Known rows, with every step that occurs:
V > X > D > L: [ 14  10  -2  24 -17   9 -20   6  36  -6  19  19 -14   1   1  -7  24  22
 -20  11  -5  11 -12   9   7   7 -28 -22   9  -1 -16  12 -14   3  10   1
  -6  -1  -1 -22   3   7  13   3   2  18 -13   2]
G > S > L: [ -9   8   4  11  16   2  30  -2  -5   5  -8   3  16  -2  21   1  11  -5
 -21   4 -20 -10  24   5  24   1  16  20   1 -13   4   0 -12  -5  -3  11
  33   4   7  36 -19   8  15 -19   4  -4  15   4]
G > S: [ -2  16   5   6  25 -25  27 -12  -3  -5  -5  -7  32  21  30   2  11 -29
 -11  -7  -1  -5  39  26   2  11   8  28  15  -3  -8  -2  -6   5  -7   2
  14  -9 -17  15  14   0   3 -19   4  17  -2 -10]
R > S > U: [-17  25   0   9  -2 -30  -9 -18 -10  18  14 -29 -21   3 -13  12  15 -12
 -26 -10  10  -2   4   5  25   7  25   6  11  34 -14 -11 -13   7   5  -7
   7  -9  -7   3 -21   2  -2  -1   3   2  -4 -12]
S > X > V > L: [-10  -6 -11  -3   0  27   2   2   2   5  -8   6  -6 -10  37  -2 -10  -3
  -6 -12  24   9 -15  15 -18   5  -1   5 -11  -2   3  -3  10   0 -10  -6
  -8  10  21  41 -13  11  -7  -2 -30 -15  -6   7]
M > D > X > V > L > S > R: [ -3 -24   7  -8 -21   6  11  15 -24 -10 -23   8 -12  -7  -9   4   2 -12
  24  12   9  10  13 -28  -9   4 -14  -8   7  -7  -5  -9   0  -1   6  -3
   4   8  21   1  -7  18   8  14 -26 -27  10  -8]
M > D > X > V: [-16  26  10  27  -3 -11 -13 -12   1  -1 -11  26  12  10 -12   6   3  15
   3  11  18   2  -6  -1 -17  -2 -17 -29   0  21 -24  12 -15  27 -11 -27
 -11  16  13  -3  15  11   4   2 -12  -3  -2  -9]
D > L > S: [  8   3   7 -11 -18 -23  21   0  -9  -3   3  -7  -6   2   7 -29   9   9
  11   5 -27 -10  15  -4   9  10 -10   2   8 -16  -2 -13   8  -1  23   4
  -9   1 -15 -27  21  -6  -8   5   7   4  -7  -7]
L > V > X: [ 12  -3 -12   0   3 -22  -1   3  29  12   7 -15 -12 -10 -11   4  23 -30
 -16  -7  12 -22 -15  17  -6  -8   4  27 -21 -10   7  -2 -14  -9 -18 -15
 -28  13  -6  12  12 -17  -5  -3 -20  -5  30 -10]
D > X > V > L > S > U: [ -9   3  -1 -12 -22  -9   8  -5 -22  -9  -6  -9 -28   4  -6   0   1  17
   4   4   5   5  -4 -19  -2   7  20   8   6 -14  -6 -27  11  32  12   1
   4   4  20 -17  -5   2 -18  15 -12 -27 -12 -11]
S > L > D > M: [  2   2   5  -2  27  15 -14  -9  -1 -12  -1   8  18  -2 -22   5 -10  12
  -4  18 -16  12   0  -3  15 -14  -1  11  -7  10  27  23  -2 -12   8  -2
  23  -8 -17  -9 -17  -9  16   4  34   9  13   7]
X > V > L > D: [  5 -33 -18 -10  11  30  -1   6  12  -3   2   8   0   8  31 -10  -7  -8
   8 -10  25  26 -23  -3 -15   2  11  13 -22 -15  21  13   6 -33 -16  -1
 -18  23 -15   8  -5 -11   8  -5  -9  17  -9   6]
L > D > M: [  7   5   7  -6  31  -4 -16 -16  -1 -15   0   1  25  11 -18   4 -12  -2
   2  11  -4  17   6  14   1  -8  -9  14   0  19  20  23   5  -8   4 -11
   9 -16 -32 -23   3 -13   7   4  34  20   2  -1]
M > D > X > V > L > S: [ -9 -13  -1 -11 -21  -2  25   7 -16 -17 -13  11 -19   0   2 -12   3   4
  26   5  -2  15 -13 -18  -9   0   3  -9  -4 -23   0 -11  14  19   8 -15
 -19  27   2 -14  15   2  -7  11 -19 -12   0  -4]
F > D > X > V > L > S > Q: [ 11 -14  -4  -8 -22  30  23   3 -20  18 -14   2  -9 -13  -4   5   7  -1
  21  -3   1 -28 -10 -31 -17  -1  -4  -2  10 -14  -5 -32   3   9   6  12
   3   5  41  -3   6   0  -9  13 -24 -19  -3   8]
F > D > X: [ 14   8   0  24  15  13 -18 -17  -6   9 -30   5   5  19 -30  -4   3 -10
   6  -6  -2  -6  -8   2  -2   8 -15  -7   6  17  13  -6 -16  18  15   6
  -5  17  10   2  49   1   9   4   9  18   4 -10]
G > S > R: [  3  -2  10   1  16 -11  15   1 -14   0 -16 -13  27   6  16  15   8 -40
  -3  -2   9  -5  56  10  -1  14 -10  26  20  10  -9  -5 -16 -21 -11  11
  29 -24   6  31 -10  15  14 -11  -6  -5   8 -14]
R > S: [-11  14  -2   9  -1 -29  -9 -14   1  15  12 -28 -16  -4   2  -3  17 -30
  -9 -15   4  -6   1  15  14   1   2   0  -5  28  -2   6 -12 -14   5 -11
  -8   1 -35  13  -8  -5  11  -8   5  18   0  -8]
X > D > L > S > G: [ -3 -13   4  -4 -11  -9  13  21  -3  -1  17   6  -7   1   0   3 -19  31
  -4  -4  -6  -7  11 -22  29  -3  18 -21   3 -19 -14  -8   5 -14   5  26
  20 -15  -3 -21 -13  -2 -15  -2  14  -8 -15  20]
X > V > L > S > G: [ -7 -26  -5 -22  -4  -6  26  21 -17  -2   3   0  -8  -6   9   7 -28   8
   1 -17  17   2  -3 -14  14  -9  29   0 -13 -29  -1 -17  18 -23 -10  17
  13  -1   2  13 -14  -3 -23  -4 -13 -24  -8  23]
F > D > X > V > L > S: [  7 -19  -7 -21 -24  13   9  10 -22  -7 -18  -6 -15   7   4 -19  -5  -3
  32  -6   2   5  -9 -15 -18   0  -2  -6  -2 -21   7 -23  15   9  14   3
 -19  15   6  -3  24  -3  -6  13 -15  -7  -7   1]
D > M: [  2  28  18   3  30 -22  -9 -26 -10 -14  -7  -3  23   5 -20   8   0  -3
 -12   9 -13  13   6  32  -3  -4 -22  12   7  29   1  13   9   6   7 -14
   9 -20 -20  -5  10   0   7   5  24  10   6  -3]
F > D > X > V: [  3  22   2  14  -5  10 -31 -10  -7  12 -19   6  12  17 -12  -4  -7   7
  13  -5  24  -9  -2  -1 -33  -1 -26 -25   0  22 -11   0 -14  13  -5  -4
  -9   5  19  12  26   4   7   2  -7   4  -8  -3]
X > D: [ -7   0   5  11  16 -13  -8   0   9   1  -1   0  -8   8  23 -10   4  11
  -4  -1   4  27  -4  16  -8  11  -4 -14  11  18 -17  10   3 -19 -13   5
  -5 -10  -8   7 -26  12  13 -13   2  27  -1   2]
S > L: [ -6   3   5  11  18   5  17  -8  -3  17 -11   6  -7 -15   6  -8   8   4
 -23   2 -17   4  -9   5  25   2  10  14 -10   1  10   0  -6 -25  -2   7
  16  14  11  42 -24  11  16 -12  -5  -3  23   7]
F > D > M: [ 16  24  10  -2  28   3 -20 -15 -22  -1 -17   0  28  20 -35   6  -5 -12
  -1  -4  -8  14   6  22  -3   0 -27   3  20  40   6   2   3   1   7  -5
   2 -16  -7   4  34   0  14   7  22  26   6   9]
Q > S > L > V: [-15  -1  -2  -2   6 -30  12   3  12  23  17 -20  11 -24   2  -8  -4  -6
  -6 -12 -33 -31 -11  -5  -1  -9  36  14 -31 -18   4   8  13  -3 -30   9
 -11  20  10  30  -5  -2   2 -21   4 -15  34 -10]
R > S > G: [-14   0  -2   9  10 -21  -1   2  -3  16  19 -15  -6  -6 -10  23 -12 -13
 -24 -24  17 -11   2   0  37 -11  29  -9 -14  11  -4   2 -13 -25  -8   9
  20  -8 -22  19 -21  -4  -7 -13   9  -2  -2  15]
G > S > U: [ -9  27   5   6  18 -27  17 -14 -12   2   0 -11  14  23   8  15  11  -9
 -24  -5   5  -2  35  14  15  17  28  31  27   8 -18 -15  -8  24  -7   3
  25 -18   7   6  -3   7  -8  -9   2   1  -7 -13]
D > L > V > X: [ 21   6 -15   8 -12 -12 -11   4  37  11  20  -2 -12  -9 -11   0  29 -15
 -22  -2  -1 -29 -14  14  -1  -3  -8  14 -15 -15   2   5 -21   2  -6 -11
 -29  16  -4  -8  28 -17   0   5 -11  -4  18  -8]
X > V: [-10  20   7   0   6 -20  -9  -9  -4  11  -3  -2  11   5  22 -10  -2   1
  -4  -6  26   4   3  19 -27   3 -16  -3  -3  18 -24   3  -1 -17 -26 -12
 -11  -4   0  31  -7   3   0 -10 -17   2  -6  -2]
Q > S: [-21  11  21  -2  14 -44  12  -9   2   8   9 -16  28  -7  -8 -13  -7 -30
   9 -15 -23  12   0  24   9  -7  20  14  -5   1  -6   1  34   6 -22   0
  -8  -1  -5  19  11  17 -15 -29  -1   8   3 -16]

Rows:
[ 12  -4   5  -3 -32   9  18   9   9  14  15   8 -19 -20  -3   4  25  15
   2  15 -16 -30   0 -24   5   0 -10  -7  21 -13 -22 -23  -7   0  10  12
   7 -14  26 -31 -20   2 -10   8 -14 -14  -5   7]
V > X > D > L > S > Q
[ -1   1  -5 -13  11  34 -15   1   1 -27   5   8  31   9   7  20 -24   2
   8   8   7   6  17   3 -11  -9  -1  10   2   0  19  21   3  18   3  -8
  20 -19 -11 -12  -7  -9  -1   7  22  -2 -13   5]
G > S > X > V > L > D > M
[ -6  13   2  13  -3 -10  13 -18  -1  36  13 -18 -11 -26  -1  17  25 -22
 -13 -10   1 -34  -2  -3   8  -1   3   5   8  27 -14 -10 -19 -16  -3  -1
   9  -9   4  13 -25   0   2  -3  -8   1   3  -2]
R > S > Q
[ 11 -42 -19  -5  24  28  10   2  11  -3  -3   5  -4   8  23 -13   1 -19
   2 -13  10  31 -25   4   4   6  19  29 -19 -18  37  10   6 -34  -4   4
 -14  28 -22   4   4 -12   8  -5  -1  26   0   3]
V > L > D
[ -4 -10   3   2 -20  12  38  -1 -14   8  -7  18 -12 -19  -4  13  12   7
  14   9  -5 -17 -13 -31  -8  -1   5  -6   9 -18 -13 -19  -1  18   2  -5
   1  13  36 -13  -4   7 -11  12 -28 -22   3   1]
M > D > X > V > L > S > Q
[ -1  -5 -11   0   5  11  10  -4   0  -1  -5   5  -5   1  34  -7   2  -9
  -9 -15  20  26 -26  21 -26   6  -8  12 -14  -9  -2   1  10 -16 -15  -9
 -17  21   3  35   3   7   7  -1 -25   1  -6   5]
X > V > L
[  9 -27 -12  18  15  27  -5 -14  17 -15 -14  10  -6   6  -1  -5  -2  -5
   8   1   0  11 -28  -9   1   2   7   9 -20 -19  39  13  -9   8  16   4
  -1  31 -10 -21  22 -11   7   7  11  12  -4 -16]
V > L > D > X
[ 12  11 -13  13   3 -26  -1  -8  19  16  20 -11   7  -1  14 -11  13   5
 -20 -10 -19 -37  -6   9 -18  12  -6   5 -16  -6  -6  17 -11  -3  -6   2
 -28  20  -8  -8  36 -17   8   3  13   9  12 -14]
D > L > V
[  1  19   1   3   2   1 -20  10  21 -23  13  -2  10  -5 -16  25   7  14
 -13  23 -15  -3  11   7  -7 -15 -10  -8   6   3  -8  21  -9  24  -5  -6
  21 -28  -6 -16 -26  -3  16   2  24  -6  17   4]
G > S > L > V > X > D > M
[ 10   3  10  -2 -17  -3  32  -6  -9  22   8   1  -3 -19   3  -4  17   8
   1   6 -25 -37   9 -19   5   8  -8   8  18  -9 -15 -23   0  -6  12  13
  10  -7  22 -22  -1  -1 -12   7  -5  -8  -4   2]
D > L > S > Q
[ -8  17   2 -17 -30  21 -18  15 -16  19  -3  -2   5   4   7 -13 -16  19
  21   1  15 -30  27 -15 -12   2 -13 -28  13  16 -14 -16  -2  10   3   3
  -7 -16  28  13   1   6 -19   2 -15 -15 -16  11]
F > D > L > S > X > V
[ -9  26   8  17  -4  -9 -20 -17   2   1 -10   3   9   4   3  -5  -4  14
   6   4  19  -8  -1   5 -29  -1 -23 -16  -9  11 -16   6 -11  16  -8 -12
  -4   3   9   5   8   4  -1   2  -6  -8 -11 -13]
D > X > V
[ 13 -10  -4  -7  29  17 -10 -11   0 -25  -1   7  16   7  -8   7  -9  -6
   0   5  -4  31 -15  13  -2  -6  -5  20  -7   5  32  22  10  -6   7  -9
   2   0 -29 -17   7 -11  12   9  26  18  -1   3]
V > L > D > M
[ 14   7 -12  15  -9 -12  -2   9  39   8  17  14  -9  -5 -24   8  34 -13
 -25   3  -1 -19 -20   7   7  -3   0   5 -12 -11  -4  10 -25  11  -9 -23
 -34  27  -1 -13  33 -12   2   5 -15   2  26  -8]
M > D > L > V > X
[  8  -5 -14   3  -4  -6   1   9  28  16   5  -6 -20 -23 -15   7  24 -17
 -23   0  -1 -24 -20   4   9 -14  14  22 -27 -18  11  -2 -19 -12 -18  -7
 -13  20   8  24  -7 -14   3  -5 -20 -19  39  -3]
S > L > V > X
[-12  -2   3 -17   7  22 -23   1   4 -20  12   2  30  -6 -12  10 -34   1
  16   7  -1  15  -3   2  -8 -18   4   2  -8   3  22  21  24  19  -4  -9
   8 -16  -5 -11  -9   0  -9   0  18  -6 -10   4]
Q > S > X > V > L > D > M
[  3 -27  -5 -24  -4 -11  39   5 -18 -10 -11 -12 -22  -3  21 -25   5 -17
  16  -8 -14  18  -8   3   4   6  10  22  -5 -28  16 -21  25 -13  13   2
 -16  16 -14   2   6  -3  -8   2 -12  -2   4  -2]
V > L > S
[  4  21   6  33   8  -6  12  -8  11   5   6  40  10  15  -7  -3  26  11
 -27   6 -18  12  -8   9  22  16 -12 -12  14  13 -16  17 -16  10   9 -18
 -17  30  -4 -15  42  11  13   3   3  28   1  -2]
M > D > L
[-13  15   9  17 -15   9 -19   6  25   4  24   8   7  -4  12 -10  -8  28
  -4   6 -23  -5   6   1   9   9  -5 -34  13   9 -16  14   7  25   6  12
   6 -13  15 -13  -8  21  -5 -11  14   7 -21   0]
Q > S > X > D > L
[  5 -11  -1  20  18  10 -13 -18  14  -5 -13   6   3  10 -12  -8  -5  -1
  12   7   2  -3  -8 -10   2   0   4   2 -13  -4  28  13 -17   7  13   2
   1  17 -13 -26  17 -14   5   2  20  14  -2 -20]
L > D > X
[  2 -27  -9 -14 -12  17  11  21 -20  -2  -9   5  -7   5 -16   9 -30   8
  12 -16  17  -4  -6 -28  11 -10  24 -15 -10 -27   5 -22   9  -2   2  23
  14   5  14   5   9  -4 -19   3  -7 -20 -11  22]
F > D > X > V > L > S > G
[  6  -4  -4 -11  18  18 -20  -7   0 -24   3   8  18   7  -4   8 -15   4
   5   7   8  27 -11   7 -16 -10 -13   9  -9   7  18  24  10  -5   0 -13
   1  -5 -23 -14   1 -11  11   9  20  10  -7   7]
X > V > L > D > M
[ -9   3   8 -12  -1  17 -13   5  -6 -27  -3  -3  -4  -6  -1   7 -19  22
  13  19 -16  15   8   5  -6  -4 -11 -16  17  12   5   7  21  27  19  -1
  15 -34  -2 -20 -31   8  -4  10  20  -7  -2   6]
V > L > S > X > D > M
[-21  -1  17  -2  19 -35  15   4  -3  11  16  -1  27  -8 -18  11 -32 -12
 -10 -23  -3   2   3   7  34 -16  45   4 -14  -9  -8  -2  24 -10 -30  19
  21 -11   5  27  -4  12 -26 -32   4  -9  -2   8]
Q > S > G
[ 28  14  -3  16   3  19 -11  -4  -2  21  -2  13  14  21  -8 -14  13  -1
 -15 -13 -10  -2  -3   9   8  18 -25  -9  14  17  -3   0 -14  -6  14  10
 -13  14   4   2  56   3  16   4  10  33 -10   8]
F > D > L
[  1  -3   1  10  -1  -2 -16  10  27  -3   3   5 -23  -1   1  -1  17  -1
  -8   6  14  26 -12  16   2   0  -7 -10   6   8 -12   2  -6 -12 -13  -5
  -9 -10  -4   2 -29   6   7 -10 -14  14   6   4]
V > X > D
[ 11  -8 -15   9  -3  32  -7  -4  -2  -2 -18  12  -5   8   7  -1  -2  -5
   4 -14  19  17 -33   6 -27   4 -15  -8 -10  -5   6  -1  -1   9   0  -2
 -16  28  17  21  31   6  10   7 -17   3  -9   2]
F > D > X > V > L
[-14   6  -4  15 -18  16 -36  -4  12   6   6   1  -5  -5  -5   1  -6  20
  11  10  19 -16  -7 -26  -9 -15  -5 -29 -22   6   3  19 -26   4   0  -7
   7  11  -1  -3 -23  -7  11   0   5  -9  -9  -8]
R > S > L > D > X > V
[ -8 -17   6 -16   8 -27  30  11 -20   5   1  -8  -2  -1  -6   3 -24   1
  -1 -12   4  -6  14 -10  31  -7  33   7  -5 -16   0 -19  10 -26  -7  19
  18 -11  -7   6 -14  -6 -26 -10   2 -14   1  16]
L > S > G
[ -6  -8   8  -2  -5 -15  27  16 -12   1  10  20   1   4 -19   9  -9  19
 -11  -1  -8  -6  10 -21  44  -3  27 -16   3 -15 -10  -8  -1  -6   4  11
  14   6  -2 -20   9  -1 -19  -2   6  -6  -4  19]
M > D > L > S > G
[ -3 -27 -20 -11   5  42   0  13  12  -4   3   6  12  11  40   2 -15  -9
  10  -7  26   4   6  -8  -9   2  25  13 -10 -19  24  10  -3  -9 -12   3
   1   7  -3  10 -12  -9  -5  -8  -6   5 -13   5]
G > S > X > V > L > D
[ -1  23  15   7  22 -12 -22 -12   2 -22   1   1  12   8  -8   8  -6  19
  -5  14 -11  27   4  23 -11  -1 -26 -13  18  32 -13  20  10   7   1  -7
  11 -31 -17 -16 -16   7  15   4  28  19  -1   1]
X > D > M
[  4  19  11   5  11  -3 -30  -4  15 -25   3   6   0  -1 -26  16   5   8
  -8  20  -3  26  -3  24  -4 -11 -27 -11  14  23  -9  16  -1  12   2 -15
   8 -30 -15 -19 -19   2  11   5  15  10   3   4]
V > X > D > M
[  6  16   3   2   8 -13 -31   0  21 -20  11  -5   2  -2 -25  17   4  10
  -7  17  -4   7  -5  16 -16 -13 -20 -10   3  16  -8  20  -1  16  -6 -14
  -2 -27 -13 -23 -11  -6  10   8  19   3  12   0]
L > V > X > D > M
[ -7   0  -9 -11   0  29 -34  -1   5 -16  12  -6   6  -4  -8  17 -21   2
   7   6  12   5  -4  -2  -4 -16  -4  -8  -8  17  23  25   1  10  10 -15
   9 -14 -20 -14 -19 -11   4  10  22   0 -10   6]
R > S > X > V > L > D > M
[  9  -6   2 -10 -36  -9   2  19  10 -11  13  -1 -24   1   2 -22  17  18
  11  16 -17  -1   7 -12   9   3 -12 -17  11 -19 -11  -9   4   3  20   4
 -11  -6 -10 -38  -2  -4  -5   7   0   2 -10  -1]
V > X > D > L > S
[-18  -1   9 -19  -4  -3  14   4 -17  12 -12 -19  -9 -11  11 -13 -16  -6
  17   4  -7 -26  31  -3  16   3  17   6   8   5  12 -23  10   5  11   4
   3 -18  10  12 -19   3 -33  -5 -10 -21   7  -3]
L > S > X
[  3 -25   4 -15 -24   6   7  11 -23  -9 -23 -13 -14 -14   1  -3  -3 -15
  26   6   9   0  18 -21 -18   3 -21   2   2 -11   2 -16   2 -11   8   9
   7  -5  18   7 -12  12   4  12 -21 -32   3 -10]
D > X > V > L > S > R
[ 21 -16   7 -13 -20   6   0  17 -28  11 -15 -10   1   3 -13 -10   4 -18
  19  -1  -6 -10  35 -20   4  13 -26  -2  24   8  -3 -21  -5 -28  14  20
   5 -11  14   2  11  10  12   9  -7  -5   3  -1]
F > D > L > S > R
[ -2 -18  -5 -28 -18  -8  27   9 -19  -9  -6 -11 -16  -1  27 -22  -1  -6
  22  -5   2  14  -5  -3 -16   2   3   8  -8 -25   3 -19  23 -10   2  -4
 -20  10  -8   6  -2  -2 -10   3 -22 -12  -6   3]
X > V > L > S
[ 11   5 -16  17  -3 -18 -15   3  26  12  26  -8   1   4  23 -10  11  22
 -16  -4 -18 -27  -9   1 -23  14  -4 -17  -9  -4 -16  23 -10  -2  -9   7
 -25  11  -6 -17  16 -12  14   1  18  16   7  -9]
X > D > L > V
[-16 -18  -2 -10  -9  20   3  20   4  -4  -6  -8 -28  -9  32 -12 -15  16
  16   5  -2  10   6  -8   1   9  14 -18  11   0   1 -10  16   5   6  13
   2 -16  12   1 -44  12 -11  -5  -8  -5  -4   5]
V > L > S > X > D
[  1  -1  -7 -15 -21   7   0   4 -30   0 -12  -9 -23  14 -16  -1  -3  12
  10  -4   9   5  -5 -23  -1   9  19   0  13  -7  -3 -34   8  31  13   8
   0   4  28 -12   9   3 -12  16 -13 -16 -11  -4]
F > D > X > V > L > S > U
